What can hang from each mark
j401: j735 j751
j177: j316 j401
j751: j316 j401 j783
j316: j274 j751
j274: j316 j783
j735: j401
j783: j751

Known rows, with every way that one mark hangs from another
j177(j401(j735)): [  6.5   2.1   8.4 -17.2   4.4  10.6  -2.4  25.1 -11.8   6.6  11.3 -10.7
   4.2 -40.7  16.3   7.9 -12.1  19.6   3.1]
j316(j751): [  1.3  -8.5   6.5 -15.4 -18.4 -46.6   6.4  -0.7  11.7  -7.3   9.0 -13.5
  17.7  -1.1  -3.0 -17.0  -5.2  28.4  19.4]
j316(j274(j783(j751))): [ -5.8 -16.0 -15.1  -5.1 -15.2  23.4   0.0  -4.8   6.7 -13.6  15.3 -41.3
  21.5   1.4  15.1  -6.2   9.4  22.6   1.7]
j177(j316(j274 j751(j783)) j401): [-23.6 -22.2 -13.5  28.9  -2.6 -43.5  -3.5  -0.4  10.7  -2.6  29.1  44.1
  60.8   7.2   8.0  13.1  26.6 -12.4  -0.4]
j274(j316 j783(j751(j401))): [ -9.5  25.6  10.0   9.4 -13.5   6.7 -30.6  22.9 -20.4  -2.5  10.9   0.5
   8.3 -25.7  -7.5  17.6  11.2 -34.1   5.2]
j401(j735): [ 12.2   0.9  15.6 -34.5   5.9  -3.6   5.3  22.9  -9.0  -0.8  -8.0 -33.5
 -21.4 -11.0  17.3 -13.3 -14.2  21.6  15.3]
j177(j401): [  6.3  -3.7   6.5   3.7  -9.6  10.7  -8.1  15.9 -10.6   6.2  12.7 -11.8
  24.9 -37.4   4.2  14.6 -30.7  25.4   1.7]
j177(j316(j274) j401(j751)): [-25.2 -23.0  -3.8  38.1  -4.2   2.7  -1.7  15.9  -0.2   3.3  16.8  19.5
  34.0  -4.3  28.2  10.4 -28.4   3.5  -0.1]
j751(j401): [ -2.0  -3.7   4.9  -3.4  -3.9 -15.9  -6.2  -3.5  -9.9   3.9   8.7  -7.8
  -3.8 -23.4  -2.7   6.2 -22.0  18.0 -12.7]
j401(j735 j751(j316(j274) j783)): [ 15.3   4.8  -3.0 -25.8  21.7  24.8  18.8  -3.8  10.7   1.0 -30.9  -7.7
 -41.3  18.0  12.1 -13.8   8.5 -16.2   5.8]
j316(j274 j751(j401)): [-33.1 -27.8 -21.6 -12.8 -15.0 -47.1  13.2 -27.1  23.9  -7.4  33.3   6.5
  11.5  -4.6   2.1  -9.2  25.1  26.7 -19.9]
j783(j751(j401)): [ -0.4  -6.2   7.2   2.9  -7.0  29.0 -15.5 -16.7   4.7  12.8  10.1 -31.8
   6.9 -23.2   4.1  14.8  -9.4  26.1   0.8]
j735(j401(j751(j316(j274) j783))): [  2.2   9.4  -2.9  10.7   7.2  27.5  24.2 -13.1   8.2  -0.3 -22.5 -17.0
 -23.5  37.8 -11.6  -2.7 -17.5  14.1  -1.5]
j274(j316(j751)): [-14.2   4.5  17.6   1.7 -21.7 -40.2  -9.1  23.6  -3.9  -3.9   6.3   9.1
   7.8  -8.8  -9.7  -1.1  -7.4  -8.7  26.7]
j751(j316): [ 30.9  -4.5  14.4  10.9  -2.0  20.3 -10.2   4.2  -4.8   1.8 -25.1   4.2
  -1.0  15.1 -14.9 -11.4 -25.9  -2.5  20.8]
j751(j316 j783): [ 41.1   8.2   7.0   6.4   8.3  11.7  -8.8  -7.0  -3.8   1.0 -33.5   7.4
   2.6  22.3 -25.3   2.6   0.3 -27.6  14.6]
j735(j401(j751(j783))): [  4.5  18.7   7.2   0.9   3.1   9.2  24.9  -0.7  -1.5  -1.4 -15.0 -38.4
 -20.6  20.0  -4.3   1.4 -35.3  29.1   5.4]
j735(j401(j751)): [ -2.6  10.5  10.4   2.0  -4.1  13.7  23.5   5.7  -2.3   0.6 -10.6 -41.6
 -22.1  14.2   1.2  -5.5 -49.8  45.3   7.9]
j316(j274(j783(j751(j401)))): [-13.7 -13.9 -18.7  -3.2 -11.3  15.7  -0.9 -11.7   5.3 -10.5  21.7 -27.3
  16.3  -6.6  12.5   0.4  16.3  16.6 -12.8]

Rows
[ -1.4 -14.3  -4.5   0.0  10.0  52.9 -10.0 -22.6  15.3  14.3   1.0  -2.8
 -14.9  -3.1   5.7   2.7  26.4  -0.4  -5.6] => j783(j751(j316(j274) j401(j735)))
[ 20.4  18.3   3.8  -9.3   2.4  26.6 -18.7   1.1  -8.9  -2.2  -4.1  -3.0
  -1.6  -6.1  -4.4  -4.3  24.1 -21.9   3.1] => j274(j783(j751(j316 j401(j735))))
[  8.0  11.6  12.7  14.6   0.1  28.9  18.5   0.5  -0.2   2.7 -24.2 -18.1
 -28.3  27.9  -9.5  -9.8 -44.3  24.1  10.6] => j735(j401(j751(j316)))
[  6.6  15.8  -0.3 -31.0  19.2 -22.6   0.8  -4.7  -9.4   6.0  -3.3  -1.6
 -23.3 -18.4  -2.1  12.0  21.0 -11.1 -19.4] => j751(j401(j735) j783)
[ -2.6   0.6   1.2  14.0  -0.5  34.9  23.4  -7.3   7.8   0.2 -17.0 -18.5
 -25.6  33.5  -5.8 -11.9 -33.6  28.3   2.6] => j735(j401(j751(j316(j274))))
[ -3.0 -19.2 -10.4  15.7   2.2  12.5  -7.0 -23.2   5.1   5.0  -1.1  26.8
  -8.9   4.0 -13.0  -1.5   3.9  -7.2 -21.5] => j751(j316(j274) j401)
[  9.4   4.9  -1.5 -25.3   9.0  25.1  14.8   9.5   4.1  -6.6 -22.6  -9.0
 -39.9  11.8  18.9 -25.5  -2.6  -8.8   7.9] => j401(j735 j751(j316(j274(j783))))
[ -3.7  10.3  -3.8 -34.3   5.3 -61.4   7.2 -13.8   9.6  -2.2  10.6  10.6
  -5.4 -10.0  -7.0  -2.0  39.7  -3.8  -8.1] => j316(j751(j401(j735) j783))
[-21.0 -27.4  -4.2  38.1  -3.9  -5.9 -10.5  17.0  -5.2   2.5  22.7  24.3
  51.4  -3.0  19.0  11.9 -14.7   3.8  -1.0] => j177(j316(j274) j401)
[-26.0 -17.6 -10.9   3.3   7.8 -66.1   3.4  -6.8   9.5  -4.3  17.3  37.0
  21.4  24.7   9.3  -4.8  42.3 -20.9  -7.5] => j177(j316(j274 j751(j401(j735) j783)))
[  4.5   1.5  -7.0  11.4  -6.1  31.8  -0.4   7.6  -1.9  -0.9   3.3  10.5
   8.9 -19.8   4.8   4.6 -18.8  -0.5  -3.8] => j177(j401(j751(j316(j274(j783)))))
[ 14.7  20.5   7.9  11.6   7.6  26.7  18.0  -6.5   0.5   2.5 -28.8 -16.3
 -24.1  33.1 -17.2  -2.0 -27.3   8.8   6.7] => j735(j401(j751(j316 j783)))
[  8.5  15.1   4.5 -23.0  10.3  14.0   8.5  16.2  -5.5   8.7  -1.2 -13.8
 -11.5 -36.7  17.8  13.8 -11.8   6.3   0.6] => j177(j401(j735 j751(j783)))
[ 30.3  11.1   7.6   2.1   4.2  20.0   6.2  -5.0   1.5   2.5 -36.3  -8.2
 -17.0  14.7  -8.1  -2.0 -26.4 -15.9  16.3] => j401(j751(j316 j783))
[  4.5  -0.1 -15.4 -12.0  25.4   8.1   0.5 -23.8   4.5   5.7 -12.5  32.7
 -27.1  11.4 -12.4   3.2  47.8 -37.9 -26.6] => j751(j316(j274) j401(j735) j783)
[  6.8  -4.4 -17.3  10.0  13.6   7.1  -4.7 -32.2   6.0   3.5  -9.0  32.0
  -6.0  14.4 -25.0  11.3  30.5 -30.0 -26.9] => j751(j316(j274) j401 j783)
[  0.5  -1.2   8.5 -15.1   4.2  29.3 -10.8  -8.0   4.1  13.1   8.1 -31.8
 -10.5 -26.2  13.6   9.8   6.1  20.2   0.7] => j783(j751(j401(j735)))
[ -8.6  24.4  10.1  -3.9 -23.5 -49.9 -12.7  32.3 -15.3 -19.8   9.1  14.6
  17.2  -7.6 -13.0  -8.9  12.2 -31.7  21.2] => j274(j316(j751) j783)
[ -3.4  -2.9  14.0  15.5  10.8 -11.9 -13.9  37.9 -18.4   7.4   9.8  27.0
  26.9 -12.9  22.4   7.8 -10.3 -11.1  12.3] => j177(j316 j401(j735))
[  1.8   1.5 -13.3 -11.9  12.8   8.6  -3.6  -5.7  -3.3  -2.8  -2.4  33.0
 -24.1   3.7  -4.5 -13.1  34.1 -28.2 -24.6] => j751(j316(j274(j783)) j401(j735))
[  0.6  23.4  15.9   7.6 -19.8  14.7 -26.2  31.3 -20.1  -6.6   1.9 -14.2
  14.8 -15.1  -2.8   8.3   1.0 -28.7  24.7] => j274(j316 j783(j751))
[ 24.3  13.0  -0.3   9.6  15.0   0.5 -13.9 -21.0  -5.9   7.4 -19.3  34.6
  -9.0   5.9 -32.8  13.2  13.8 -38.6 -14.0] => j751(j316 j401 j783)
[-28.5 -12.2 -26.8 -15.7 -18.6 -53.8   9.6 -17.5  14.8 -19.6  36.0  11.1
  18.9  -2.4  -1.9 -15.6  40.8  10.3 -23.6] => j316(j274(j783) j751(j401))
[-33.5 -28.9  -9.5  22.6  -8.8 -61.2   0.6  -7.1  10.8  -5.5  26.0  33.7
  31.7  23.0   8.8  -8.1  15.3  -1.1  -3.3] => j177(j316(j274 j751(j401)))
